What can hang from each mark:
q887: q521 q969 q975
q976: q842
q842: q520 q652
q520: q521 q842
q521: q520 q652 q887 q976
q975: q827
q652: q521 q975
q969: q652

Every row comes from one small tree of marks. The marks that hang from a mark follow it in brackets, in the order of their numbers. Every link used is in the known rows. Which tree was each row made from?
Known rows:
q969[q652[q521[q520 q887] q975]]: [-3.337 -1.978  1.341 -0.753  5.266  1.128 -0.610  0.857  2.579  0.972
  1.807  1.394 -2.042 -4.515 -1.569 -0.817  1.934 -0.631  0.157 -1.413
  2.601  1.958 -1.899]
q652[q521[q976]]: [-3.592  0.367  2.537 -1.427  3.177  3.503 -1.733  0.863  1.634  1.184
  2.353 -0.657 -0.922 -1.364  1.231 -0.077  1.443 -0.262 -1.317 -0.990
  1.227  0.269 -0.269]
q652[q521]: [-3.107 -0.201  3.179 -0.828  3.228  2.650 -0.815  0.228  0.775  1.286
  2.369 -1.196 -0.715 -0.594  1.305 -0.426  1.827 -0.203  0.258 -0.172
  0.860 -0.276 -0.658]
q521[q520 q652 q887]: [-3.681 -2.401  1.456 -3.375  4.124  1.901  0.706  1.451  1.979  0.210
  3.530  0.060 -1.676 -3.408 -1.543  0.092 -1.285 -0.746 -0.719  0.736
  1.337  2.537 -2.468]
q842[q520[q521[q652[q975] q887 q976]]]: [-3.126  0.245  1.928 -0.370  5.240  2.103 -0.267  0.237  2.873 -0.498
  0.456  1.501 -0.913 -2.467 -1.814  0.722  0.392 -0.952 -3.579 -0.069
  2.142  2.699 -2.796]
q652[q521[q520 q887 q976]]: [-3.523 -1.128  1.138 -3.045  3.992  3.080 -1.030  1.756  2.393  0.297
  3.052  0.751 -2.465 -3.652 -0.641  0.287  0.257 -1.020 -1.293 -0.936
  1.703  1.614 -0.893]
q842[q520 q652[q521[q887[q969] q976] q975]]: [-3.066 -0.217  0.554  0.268  6.157  1.463 -2.290  0.686  3.044  1.445
  1.953  2.471 -1.221 -1.601 -2.525  0.880  2.373 -0.268 -2.998  0.033
  3.238  0.813 -1.476]
q976[q842[q652[q521[q520 q887] q975[q827]]]]: [-4.950 -2.814 -0.901 -0.360  4.698  2.171 -0.151  0.555  4.066 -0.544
  2.274  0.826 -1.233 -1.553 -0.276 -0.711  0.205  0.170 -1.198  0.282
  1.914 -0.290  0.063]
q975[q827]: [-4.319 -0.429  2.180 -0.413  2.294  0.793  1.207  0.132  0.347  0.010
  2.054 -2.835  1.683  0.144  1.872 -1.039 -0.256 -0.111  0.704  0.780
  0.728 -1.543  0.553]
q969[q652[q521[q976] q975]]: [-3.652 -0.116  2.217  0.098  4.536  2.405 -2.087  0.745  2.490  1.749
  1.199  0.514 -1.069 -3.073  0.040 -0.740  2.707 -0.064 -1.368 -2.249
  2.432  1.264 -0.959]
q520[q842]: [-3.373  0.280  2.979 -1.144  1.962  2.096  0.284  0.185 -0.037  0.077
  2.009 -2.075  0.848  0.527  1.206 -1.723 -0.288 -1.398  0.775  1.247
  1.691 -1.311 -0.572]
q887[q521[q520[q842]] q969[q652] q975]: [-2.983  0.973  1.300 -1.836  1.663  0.357 -1.772  2.136  0.992  2.134
  4.193 -3.802  1.521  0.333 -0.787  0.015 -1.895 -1.294  2.757 -0.789
  2.227 -0.221 -2.264]
q976[q842]: [-4.925 -1.181  2.294 -0.881  2.327  3.445 -0.234  0.194  1.596 -0.560
  3.061 -3.223  0.509  0.758  2.892 -1.470  0.022  0.975 -1.480  0.814
  0.122 -0.541 -0.638]
q969[q652[q521]]: [-3.622 -0.965  3.838 -0.749  3.636  2.491 -1.098  0.328  1.313  2.225
  1.698  0.049 -0.054 -1.462  1.133 -1.170  2.561 -0.427 -0.105 -1.486
  1.536  0.517 -0.594]
q976[q842[q520 q652]]: [-5.202 -1.297  2.231 -0.177  4.188  4.029 -1.189 -0.510  2.351  0.978
  2.181  0.223  1.453  2.507  1.768 -0.580  0.979  0.654 -3.753  1.508
  0.840 -1.214 -0.992]
q969[q652[q521[q520 q887[q975]]]]: [-3.161 -1.746  1.881 -2.447  3.842  1.608 -0.717  1.721  2.413  1.137
  2.611  0.221 -1.163 -2.823 -0.429 -0.487  1.010 -0.670  0.390 -2.165
  2.542  1.477 -1.971]
q520[q521[q976] q842]: [-2.978  1.614  2.674 -0.905  1.506  3.847 -0.178  0.561  1.357 -0.595
  0.508 -1.154  0.977 -0.252  0.746 -1.230 -0.168 -2.639 -0.850  0.040
  1.934 -0.647  0.302]
q520[q521]: [-2.668  0.532  3.492  0.130  1.912  2.983  0.214  0.018  0.983  0.019
  1.292 -2.286  1.178  0.047  1.145 -0.905  1.207 -1.021 -0.104  0.653
  0.586 -0.561 -0.151]
q652[q521[q976[q842]] q975]: [-4.370 -0.045  0.567  0.007  4.148  3.321 -2.182  0.524  3.105 -0.127
  2.100 -0.794 -2.017 -1.852  1.056 -0.315  1.383  1.017 -2.124 -1.352
  1.447  0.724 -0.942]
q652[q521 q975[q827]]: [-3.460 -0.150  0.975  1.104  3.997  0.217  0.096 -0.214  1.383  0.237
  1.191 -1.032 -0.762 -1.603  0.307 -0.322  1.393  0.149  1.380 -0.477
  1.508 -0.833 -0.295]
q969[q652]: [-3.964 -0.874  3.934 -0.635  2.928  2.194 -0.365  0.344  0.860  1.535
  2.026 -1.592  1.392 -0.894  1.412 -1.713  1.635 -0.153 -0.518 -0.347
  1.348  0.159 -0.632]
q842[q520[q521[q887]]]: [-2.949 -0.192  3.375 -0.135  3.893  1.905  0.803 -0.236  1.255 -0.568
  0.838 -0.052  0.598 -0.304 -0.218 -0.347  0.901 -1.073 -1.864  0.985
  1.292  0.653 -1.758]

Which tree is each row?
[-3.228 -0.344  0.212 -1.523  3.070  1.146 -1.165  2.245  3.132  0.518
  3.064 -0.846  0.021 -0.751 -0.613  0.082  0.411 -0.319 -0.565 -0.794
  3.274 -0.317  0.879]	q842[q652[q521[q887[q969 q975[q827]] q976]]]
[-3.358 -1.670 -1.732 -1.620  4.094 -1.396  1.742  1.031  1.720 -0.676
  2.906  0.042 -1.530 -3.904 -3.726  0.067 -2.430 -1.856  2.036  0.583
  2.870  1.459 -1.972]	q521[q520[q842] q652[q975[q827]] q887[q969]]
[-2.404 -0.682  1.274 -2.600  2.612 -0.278  0.206  2.149  1.682 -0.225
  4.434 -3.372 -0.919 -1.466 -1.268  0.252 -1.169  0.314  0.612 -0.034
  2.313  2.196 -2.781]	q521[q652 q887[q969 q975]]
[-3.090 -0.072  1.957  1.331  6.097  2.302 -2.064 -0.767  2.033  2.526
  0.895  2.507 -0.193  0.376 -0.841  0.622  3.138  0.061 -2.092  0.627
  2.148 -0.905 -1.779]	q842[q520 q652[q521 q975]]
[-5.204 -1.193 -0.845 -1.940  4.536  3.825 -1.532  1.032  3.633  0.374
  3.102  0.266 -1.773 -2.936 -0.484  0.864 -1.101  0.350 -3.187 -0.719
  0.970  1.860 -2.591]	q521[q520 q652[q975] q976[q842]]
[-2.946 -1.415 -1.442 -0.119  4.551 -1.145  0.561  0.798  1.927 -0.162
  2.900 -0.276 -2.056 -3.969 -2.484  0.473  0.301 -0.604  2.160 -0.505
  2.052  0.456 -0.989]	q652[q521[q520 q887[q969]] q975[q827]]
[-4.377 -0.521 -0.072 -0.465  4.432  1.427 -0.769  0.562  2.424  1.334
  0.492  2.158 -0.574 -3.487 -0.920 -0.538  0.682 -1.963  0.311 -2.490
  2.925  0.079 -0.321]	q969[q652[q521[q520[q842] q976] q975[q827]]]
[-3.744  0.402  0.538 -1.206  1.873 -0.843 -0.974  2.063  1.231  2.036
  4.187 -4.452  2.256  0.030 -0.193  0.534 -2.021 -0.266  2.797 -1.164
  1.468 -0.485 -1.157]	q887[q521[q520] q969[q652] q975[q827]]
[-4.760 -0.769  0.726  1.115  4.556  2.127  0.615 -1.160  2.738 -0.678
  0.272  0.299  0.551  0.305  0.426  0.324 -0.222  0.113 -2.298  0.023
  0.535  0.355 -1.977]	q976[q842[q520[q521[q652[q975[q827]]]]]]
[-3.044 -0.434  1.667 -1.865  3.317  2.965 -0.664  0.276  0.571  1.406
  2.101  0.789 -1.059 -1.140 -0.030 -0.120  0.445 -1.976  1.180 -0.319
  1.417 -0.750 -1.174]	q652[q521[q520[q842]]]
[-3.233  0.770  1.479 -1.445  1.875  1.092 -1.073  1.199  0.125  1.531
  4.443 -3.557  0.788  0.110 -0.735  0.141 -2.024 -1.597  2.245  1.434
  0.835 -0.564 -1.291]	q887[q521[q520[q842]] q969]
[-4.213 -0.483  1.406  1.769  4.617  3.796 -1.049 -1.010  3.309  0.201
  0.613  0.769  1.161  1.586  0.393 -0.337  1.688  0.190 -3.580  1.138
  1.191 -0.857 -1.239]	q976[q842[q520[q521] q652[q975]]]
[-5.149 -1.690 -1.536 -1.200  3.912  0.300  0.286  1.589  3.852 -1.884
  3.346 -1.795 -1.675 -3.543 -1.252 -0.085 -1.935  0.800 -2.040 -0.456
  2.116  2.791 -0.991]	q521[q652[q975[q827]] q887[q969] q976[q842]]
[-3.671  1.561  2.653 -1.103  1.862  1.703 -2.202  1.903  1.020  1.357
  4.615 -5.048  0.951 -0.190  0.503  0.326 -1.066  0.163 -0.317  0.699
  0.704  0.428 -0.354]	q887[q521[q976] q969]
[-4.352 -1.592  1.981  0.111  3.764  2.318  0.014 -0.098  2.653 -0.406
  1.639 -0.230  0.782 -0.127  0.152 -0.797  0.807 -0.441 -2.425 -0.372
  1.160  1.298 -1.590]	q976[q842[q520[q521[q887[q969[q652]]]]]]
[-4.479  0.990  1.424 -1.483  1.435  1.880 -3.067  2.614  2.891  1.040
  4.554 -5.463  1.410  0.635  1.502 -0.226 -1.480  1.117 -0.897 -1.779
  1.647  1.027 -1.215]	q887[q521[q976[q842]] q969[q652] q975]
[-3.779 -0.915  1.443 -0.271  3.215  1.859 -0.351  0.433  2.868 -0.763
  2.024 -1.334  0.920  0.590  0.355 -0.569  0.296 -0.053 -1.960 -1.120
  1.694  0.986 -2.358]	q976[q842[q520[q521[q887[q969[q652] q975]]]]]
[-3.031 -1.047 -0.984 -2.196  2.263 -1.168  1.087  2.004  1.330 -0.765
  4.326 -3.281  0.225 -1.521 -1.094  0.264 -1.861 -0.378  2.138 -0.075
  1.905 -0.187 -1.356]	q521[q520 q887[q969 q975[q827]]]
[-4.007 -1.351  0.607  0.324  4.797  0.675 -0.239  0.038  1.980  1.812
  1.114  1.250 -0.375 -3.080 -0.660 -0.330  1.749 -0.640  1.076 -1.846
  1.840  0.048 -0.808]	q969[q652[q521[q520] q975[q827]]]
[-4.413  1.542  1.719 -2.409  1.973  1.091 -1.153  2.400  2.383  0.428
  3.236 -4.345  1.174  0.146  1.146  0.886 -3.272  0.488 -0.319 -0.743
  1.618  0.863 -1.189]	q887[q521[q652 q976] q975[q827]]
[-2.937 -0.679  0.027  0.270  3.819 -0.207  0.247  0.589  2.027 -0.047
  1.634  0.269 -0.393 -1.194 -1.843 -1.197  0.481 -1.698  1.551  0.808
  3.784 -0.996  0.659]	q520[q842[q652[q521[q887[q969]] q975[q827]]]]
[-4.009 -0.854  1.852  1.019  4.350  0.512 -0.177 -0.103  1.772  1.295
  0.727  0.088 -0.064 -2.349  0.297 -1.133  2.186 -0.169  0.867 -1.659
  2.106 -0.032 -0.294]	q969[q652[q521 q975[q827]]]
[-4.515  0.154  0.604 -0.623  3.868  1.270 -0.218  0.831  2.323  0.166
  1.773 -0.849 -0.298 -2.566 -0.282  0.192 -0.672  0.190 -1.491 -0.499
  1.751  1.139 -0.963]	q521[q652[q975[q827]] q976]
[-2.835  0.123  1.815  0.282  3.824  2.340 -1.203  0.035  1.719  1.186
  1.129  0.745 -0.337 -0.022 -0.458 -1.243  1.660 -1.342  0.376  0.838
  3.010 -1.453 -0.230]	q520[q842[q652[q521 q975]]]
[-3.493 -0.918  0.661 -1.061  4.572  1.794 -0.417  0.338  1.591  1.455
  2.784  0.037 -1.258 -2.821 -1.551  0.747 -0.107 -0.146 -0.297  0.432
  1.049  1.288 -3.055]	q521[q520 q652[q975]]
